Each row comes from the steps of one path. Every step used is in the known rows, and no mark comes twice. Write the path behind each row, first mark first.
In the rows, zero is written as 128.
Known rows
T > Q > Y > G: [124  78 138 131 140 105  82 125 128 111 150 115 108  88 121  95 152 113
 135 148  45 122 119 137 128 100 144 109  69 138 184  96 176 144 179 113
 126 121  92 146 131 129 117]
Q > V > U > B: [125 106 131 172 124 158 203  85 110 123 183 108 178 105 152 138 107 112
 132 100 113 132 147 114 134 181 101 121 125  76 149 113 126 101 118 138
 181 129 132 143 179  44 158]
U > B > Q > Y > G: [106  87 145 149 152 111  99 134 149 119 154 103 107 104 129 115 163 117
 161 133  52 119 115 125 116 115 113  77  71 113 189 102 164 132 156 116
 138 118  93 160 137 122 160]
Y > G > B > V > Q > T: [ 82  83 139 121 117 172 175 111 105 126 148 124 194  67 116 165 158  38
 117 162  91 154 120 144 125 132  98 132  38 115 196 126 121 171 127 164
 169 109  77 171 190 116 131]
Y > Q > V > B: [ 67  59 155 143 119 130 135 135 147 111 194 119 164 145  93 128 134 103
 151 148  91 104 138 120 152 153 122 159  74  96 130 102 123 125  84 152
 182 148 131 140 189  81 127]
T > V > U > Q > B: [106  79 107 146  98 161 187 102  68 132 193 126 205 155 127 109 112 103
 110 114 107 119 168  97 134 140 127 163  82 127 172 103 134 120 130 132
 145 144 117 145 190  42 159]
Q > T > V: [112  93 122 131 141 154 152  73  79 115 140 114 165 105 124 151 156  98
 117 177 130 133 145 109 149 115 135 153 117 183 156 167 151 145 170 131
 170 105  92 112 147 124  80]
T > V: [118 101 105 156 134 150 126  92  82 119 154 102 134 131 113 131 146 137
 122 170 125 102 144 112 157 109 142 139 143 164 151 157 151 133 158 134
 141 119 128 107 129 130  98]
B > U: [105  95  81 148 136 152 126 160 146 128 123 155 168 102 104 129 147 124
 151 130 144 137 150 116 130 151 112 106 119 116 132 151 135 140 131 127
 170 132 127 138 141 127 141]
Q > Y > G: [120  82 154 132 146  98  81 136 153 118 125 119  98  98 130 112 145 106
 143 136  61 122 106 140 106  95 135  95  76 128 186  99 176 131 156 110
 138 128  93 150 128 124 120]
T > V > B > U: [ 85  73  64 160 133 173 130 143 131 113 162 121 186 121  92 137 170 121
 158 143 133 119 174 102 153 164 116 128  98 119 133 141 151 143 120 125
 192 153 141 127 176 104 128]
V > T > Q > B: [115  95  80  97  98 162 182  96  68 118 186 148 201  99 107 101 104  88
 105 153  80 136 189  95 158 127 130 206  65 171 149 100 132 136 137 111
 112 138 112 140 208  94 112]
U > Q > V > B: [ 85  71 154 164 119 150 167 118 123 131 195 115 169 142 117 139 132 108
 143 122 103 114 157 106 152 165 108 154  88  79 127 111 111 144  94 168
 180 148 116 145 185  54 136]
U > Q > B > V > T: [ 77 104 109 131 109 168 183 100  90 158 178 133 159 105 118 151 129  61
 107 149 129 148 165 102 138 131  73 172  66 105 168 138 107 157 121 166
 162 144  96 165 215 111 132]
T > Q > B: [124  94  84 110 104 162 173 107  77 113 176 149 195 109 106  87 107 119
 112 144  64 126 182  97 152 135 140 187  82 174 141  94 136 131 146  97
  98 129 131 135 182  87 124]
B > U > V > T > Q: [102 100  90 118 111 155 151  93  54 128 209 108 161  72 118 136 152  99
 104 167 115 147 168 111 178 144 112 179  85 121 132 157 118 172 164 180
 151 133 101 123 166 130 118]
T > V > U > B > Q: [107 119  91 171 133 151 171  98  95 138 213  82 175 140 117 141 169 138
 151 125 115 115 152  97 149 175  95 104 116  96 155 137 135 129 125 137
 155 112 129 147 170 109 206]
G > Y > Q > V > T: [ 89  74 157 129 117 120 143 102 118 146 183 152 162  84  93 161 117  62
 133 187 147 139 142 134 158 109 107 161  82 114 156 143  97 139 101 176
 188 144  73 159 185 118  98]
B > V: [ 96 114 119 167 140 161 134 127 132 155 141 130 121 111 101 134 152 134
 124 142 103 133 138 113 121 157  92 113 120  96 147 146 125 161 150 139
 146 112 147 157 143 139 146]
Y > G > B > U: [120  57  96 180 125 172  95 159 151 114 119 138 179  98 116 131 144 124
 170 153 112 118 135 143 150 151 116  85  93  81 168 115 127 144 121 118
 156 130 148 156 149 109 160]
Q > B > U > V > T: [ 66  89 116 113 119 163 166 110  94 144 172 129 163  81 138 178 130  56
 118 151 141 150 160 109 135 135  75 170  69  98 139 164 120 153 110 184
 190 155  95 142 192 102 113]
S > Q > V: [ 96  64 173 151 123 131 159 126 130 160 160 174 183 116 114 118  96 101
 143 153 109 126 148 125 166 131 121 133 126  98 114 143 116 144 141 174
 150  85 100 165 128  77 105]
S > Q: [105 124 143 120 105 136 133 147 129 152 160 131 162 170 134  98 135 114
 139 129 143 136 144 143 164 131 129 114 117  93 100 120 111 121 158 176
  97 102 128 146 100 103 137]
B > Q > Y > G: [106  79 146 138 151  96  80 141 152 128 145 116 109 106 115 117 163 110
 156 142  55 118 110 132 111 104 124  88  70 121 188 107 175 146 151 112
 137 116  87 162 131 137 145]
Y > G > B: [148  73 152 174 114 158  86 126 135 106 123 106 144 122 141 129 120 129
 152 158  83 102 107 167 156 128 135  99  89  77 177  76 117 134 112 118
 106 124 158 150 141 103 153]
T > V > U: [137  90  94 143 117 119 142  81  78 136 176 107 187 132 109 138 135 101
 106 133 143 118 143 132 136 139 155 143 125 127 162 131 185 134 133 113
 175 137 132 126 174  98 114]
V > T > Q > Y > G: [119  79 135 123 134 103  92 115 123 116 160 114 112  78 122 107 149  91
 129 155  58 130 124 138 133  91 135 122  58 139 187 100 173 148 174 120
 136 129  80 148 149 132 109]
U > Q > Y: [119 110 155 139 156 126 121 123 124 147 170 137 135 111 143 118 149 111
 133  72 108 164 163 104 124 142 134 104 102 130 146 123 142 121 161 124
 139 149  59 137  93  66 148]
B > Q > V: [ 96  62 148 166 145 121 157 117 126 159 166 168 174  94  88 146 117 120
 152 161  89 114 144 103 147 140 105 132 125 113 137 163 129 166 113 146
 167  89  94 170 156 114 135]
U > V > B > Q > Y > G: [ 85  67 156 142 152 108  84 138 148 128 169  96 108 109 122 132 174 106
 156 138  44 115 118 127 114 124 113  93  52  97 180 108 174 153 143 132
 155 129  96 158 143 115 148]
G > Y: [173 127 144 163 139 146 107 111 132 150 148 128 142  88  89 151 149 158
 151 149 141 150 164 145 142 157 139  78 133 122 129 107  88 131 129 117
 124 148 131 150 103 105 127]
T > V > B > Q > Y > G: [ 96  66 134 148 151 106  82 129 140 122 168  98 117 115 109 120 174 109
 158 153  51 107 123 124 126 107 127  98  61 126 192 104 186 146 149 111
 148 125  95 154 150 125 136]

Which path is each row?
[118 107 129 123 173 109 111 131 141 157 168 155 151  93 106 129 160 108
 152  98  85 160 173  96 125 147 131 105 100 152 138 130 174 135 140  81
 131 132  69 148 113 109 146]
B > Q > Y
[137  91 134 138 170 132 102 124 141 150 168 155 175  91 111 133 153 111
 162 100  78 157 179 107 141 160 138  99  91 134 145 112 162 135 126  71
 119 135  85 154 114  90 158]
G > B > Q > Y
[144 104 117 111 157 123 113 107 108 132 177 150 152  68 113 100 146 115
 124 107  70 166 185 103 146 143 161 136  99 173 133 115 174 135 180  82
 115 137  76 125 107  97 108]
T > Q > Y
[ 85  69  72 148 136 174 146 134 129 113 154 126 201 109  98 145 174  99
 155 148 134 134 175 101 149 166 113 135  87 128 136 145 151 148 125 124
 205 146 125 130 186 102 120]
Q > T > V > B > U
[ 75  53  96 157 129 164 148 160 154 135 164 156 207 114  92 130 146 101
 168 137 124 131 177 108 157 174 105 126  91  85 115 135 133 148 111 145
 194 136 129 156 176  79 132]
S > Q > V > B > U
[133  65 134 145 120 104 164  96 112 155 164 157 204 101 107 142  97  81
 115 122 124 132 138 133 125 152 137 147 118  98 151 127 168 142 101 120
 194 125 115 157 185  73 113]
Q > V > U
[138  63 108 170 123 141 124  96 105 151 186 121 194  90 102 128 143  94
 116 124  83 139 151 143 135 181 138 118  78  77 189  91 175 159 137  98
 161 129 143 170 182  82 153]
T > Q > Y > G > B > V > U
[ 85  48 141 171 146 179 106 130 111 128 178 105 153  66 142 151 158 127
 143 142  71 136 148 123 148 177 101 103  82  65 144 150 131 165 156 167
 170 131 129 137 113  77 152]
T > Q > Y > G > B > U > V
[126 100 119 166 130 153 118 130 122 144 171 119 179 133 108 145 153 141
 165 144 106 114 147 126 163 164 114 105 107  90 143 122 114 152  99 119
 108 110 137 159 139 127 200]
G > B > Q
[108 113 166 117 126 145 182 100 100 129 137 120 169 118 161 151 156  81
 113 121 150 172 127 117 126 142 106 136  88 127 149 146  97 149 156 169
 173 110  57 139 143  98 141]
U > Q > T
[ 90  92 138 126 128 162 185 116 112 124 149 124 194 114 145 153 171  73
 132 119 151 174 146 109 131 164  97 133  69 113 146 147 103 153 146 166
 200 124  65 144 166  85 148]
V > B > U > Q > T
[103  70  50 136 119 175 155 147 111 118 154 167 214  91  89 101 132 118
 140 144  98 137 188  93 148 157 120 147  87 149 142 128 140 141 144 104
 149 133 129 144 177  99 138]
T > Q > B > U
[ 71  99 121 118 124 154 153 112 100 147 169 119 145  81 141 185 140  65
 119 151 156 153 147 118 139 135  76 158  82  85 135 176 115 160 115 195
 195 152  94 137 176 118 115]
B > U > V > T
[106  77 100 135 105 165 133  93  58 119 208  96 162  68 124 133 151 101
 115 180  97 133 156 127 187 139 112 166  68 101 155 136 118 174 160 179
 143 128 110 133 172 123 127]
Y > G > B > U > V > T > Q
[119 110 136 165 102 128 158 112  83 147 193  95 160 166 146 127 144 115
 110  89 159 132 126 128 134 155 122 119 112  67 158 122 110 131 133 180
 163 143 106 142 144  72 189]
V > U > Q
[ 86  97  91 105  92 166 186 134  93 120 175 148 208 112  97 117 102  70
 112 130  74 117 161 111 124 114 123 169  54 150 171  94 133 122  93 130
 114 150 116 153 201  76 134]
V > Q > B
[112 122  81 135 110 170 171  78  58 128 212 101 151  79 112 120 150 109
 103 162 104 145 172 105 180 150 102 173  91 123 150 136 110 162 172 163
 130 121 113 136 185 134 130]
U > B > V > T > Q
[ 96  75  66 137 125 170 154 158 135 123 128 175 206  99 100 115 127 108
 150 133 115 135 175  96 126 151 110 131  92 139 142 130 141 129 122 102
 163 138 131 149 173  95 140]
Q > B > U
[117  92 143 153 152 123 133 111 117 163 188 136 157 106 128 124 156  95
 123  65 107 169 168 105 118 164 129 103  93 108 160 120 161 132 159 120
 162 151  69 153 122  54 158]
B > V > U > Q > Y
[ 93 113 105 140 132 133 137 136 129 142 195 101 164 156  93 142 177 128
 160 132 106 113 155 105 145 167 106 130  87  99 124 121 133 153  90 134
 139 131 130 148 175 129 183]
V > B > Q
[102  69 127 144 121 147 161 105 111 119 199 123 181 110  97 127 129 109
 138 145  76 116 171 106 165 165 128 176  88 111 117 108 134 154 106 138
 164 140 130 138 194  76 107]
T > Q > V > B
[ 76 102 148 135 129 158 140 122 122 122 189  75 135 140 140 159 155 117
 134 117  97 121 149 114 134 177 103 154  82  72 105 118 127 143  97 168
 167 162 151 119 164  75 137]
U > V > B
[103  75 126 202 111 175 124 147 113 125 167 104 158 144 142 125 158 138
 152 122 137 118 127 127 156 152 102  83  97  53 172 125  82 143 142 184
 157 134 118 151 127  82 207]
Y > G > B > U > Q
[ 46  83 124 110 115 154 153 121 101 136 186 120 158  95 129 170 138  57
 120 162 141 145 148 114 142 131  76 169  57  95 145 162 110 141 110 195
 194 157  97 139 191 112 125]
Y > Q > B > U > V > T
[ 69  63  76 134 118 158 132 172 147 109 150 164 197 122  86 103 138 109
 155 147 113 126 154 107 131 145 113 129  74 134 152 124 132 116 123 117
 167 141 132 145 171 108 157]
Y > Q > B > U
[105  71 147 125 138 110  92 113 113 119 170 101 104  72 132 118 154  93
 126 155  50 130 122 132 131 102 126 120  56 120 185 113 168 155 175 142
 144 127  81 144 141 121 111]
U > V > T > Q > Y > G
[ 88  50 144 161 109 151 161 101 100 146 171 145 176  84 128 164 112  57
 134 168 137 132 141 125 164 114  85 153  74  76 176 146  97 162 107 192
 194 134  68 171 201  92 121]
Y > G > B > U > Q > V > T
[143  63 164 164 124 154  79 132 144 121 141 122 160 115 143 116 126 112
 159 140  72 121 133 164 162 132 144  90  76  81 169  69 133 128 132 109
 100 126 134 160 118  75 148]
S > Q > Y > G > B
[101  96 119 106  99 160 170 139 114 138 161 158 205 154 124  88  99  99
 131 128  99 130 176 112 147 131 128 156  78 133 123  92 125 110 136 127
  94 119 133 156 159  65 134]
S > Q > B
[ 93  81 128 139 128 160 135  97 112 104 196  79 176 137  94 149 183 102
 143 169 119 124 163 119 161 157 136 151  70 142 142 110 130 129 119 136
 177 155 127 119 183  92 109]
G > Y > Q > T > V > B
[128  48  90 173 133 170  92 150 140 112 142 143 188  75 108 117 153 121
 166 148  90 130 157 132 162 156 129  92  82 100 168 110 142 149 143 101
 149 132 129 153 143 100 152]
T > Q > Y > G > B > U
[ 94  70 132 137 133 114  94 132 124 114 161 105 118  91 110 119 157  83
 133 152  52 107 110 142 119  77 136 100  56 133 211 105 178 141 153 137
 142 135  81 152 144 120 114]
T > V > Q > Y > G
[101  99 123 140 103 165 179 124  92 128 168 134 177 153 137 105 111 116
 120 109  99 125 162  96 130 137 113 156  84 128 154 102 107 116 129 137
 123 140 115 147 167  58 164]
U > Q > B
[102 107 123 105 146 127 127 134 127 139 176 151 163  71 103 130 143  65
 126  93  84 157 164 122 120 120 143 119  72 152 162 114 168 126 126 114
 131 161  59 144 128  87 116]
V > Q > Y
[114  80 115 148 142 165 148  74  74 124 161 108 191 108 114 161 166 106
 133 184 117 127 156 109 167 133 129 144 107 164 164 163 146 156 156 125
 160  96  96 128 154 123 116]
G > B > Q > T > V
[123  61 125 149 125  99 166  99 109 165 183 154 213 105  92 146 115  87
 127 129 118 127 142 126 129 160 129 139 113  93 154 136 168 156  96 121
 195 116 108 168 192  84 141]
B > Q > V > U
[ 78  69  75 145 129 178 146 140 127 120 167 126 213 123  99 134 177  94
 160 148 140 138 180 105 161 168 114 130  84 118 126 144 146 145 136 142
 193 137 123 136 176  94 122]
S > Q > T > V > B > U
[ 75  73  54 133 110 178 167 166 122 122 155 166 224  92  83 122 130  84
 141 132 106 131 171 103 130 140 108 135  68 133 161 128 139 135 108 127
 161 149 116 158 193  91 144]
V > Q > B > U
[ 76  92 113 153 120 182 166 135 120 161 164 151 172 129  99 107 133 111
 127 139  79 134 170 100 135 160  92 135  86 101 144 119 124 148 154 140
 122 105 150 177 166  94 148]
S > Q > B > V
[117 101 113 145 171 133 140 101 118 147 201 125 172  95 118 132 165 110
 152  93  86 153 187  89 134 165 126  99  99 141 156 127 180 121 148  84
 153 135  77 143 135  75 159]
T > V > U > B > Q > Y
[ 75  92 116 176 124 186 172 126 106 154 170 134 154 128 107 118 139 124
 117 129  80 130 160  89 123 163  83 133  88  98 167 126 111 152 150 145
 140 119 138 170 171  89 171]
U > Q > B > V
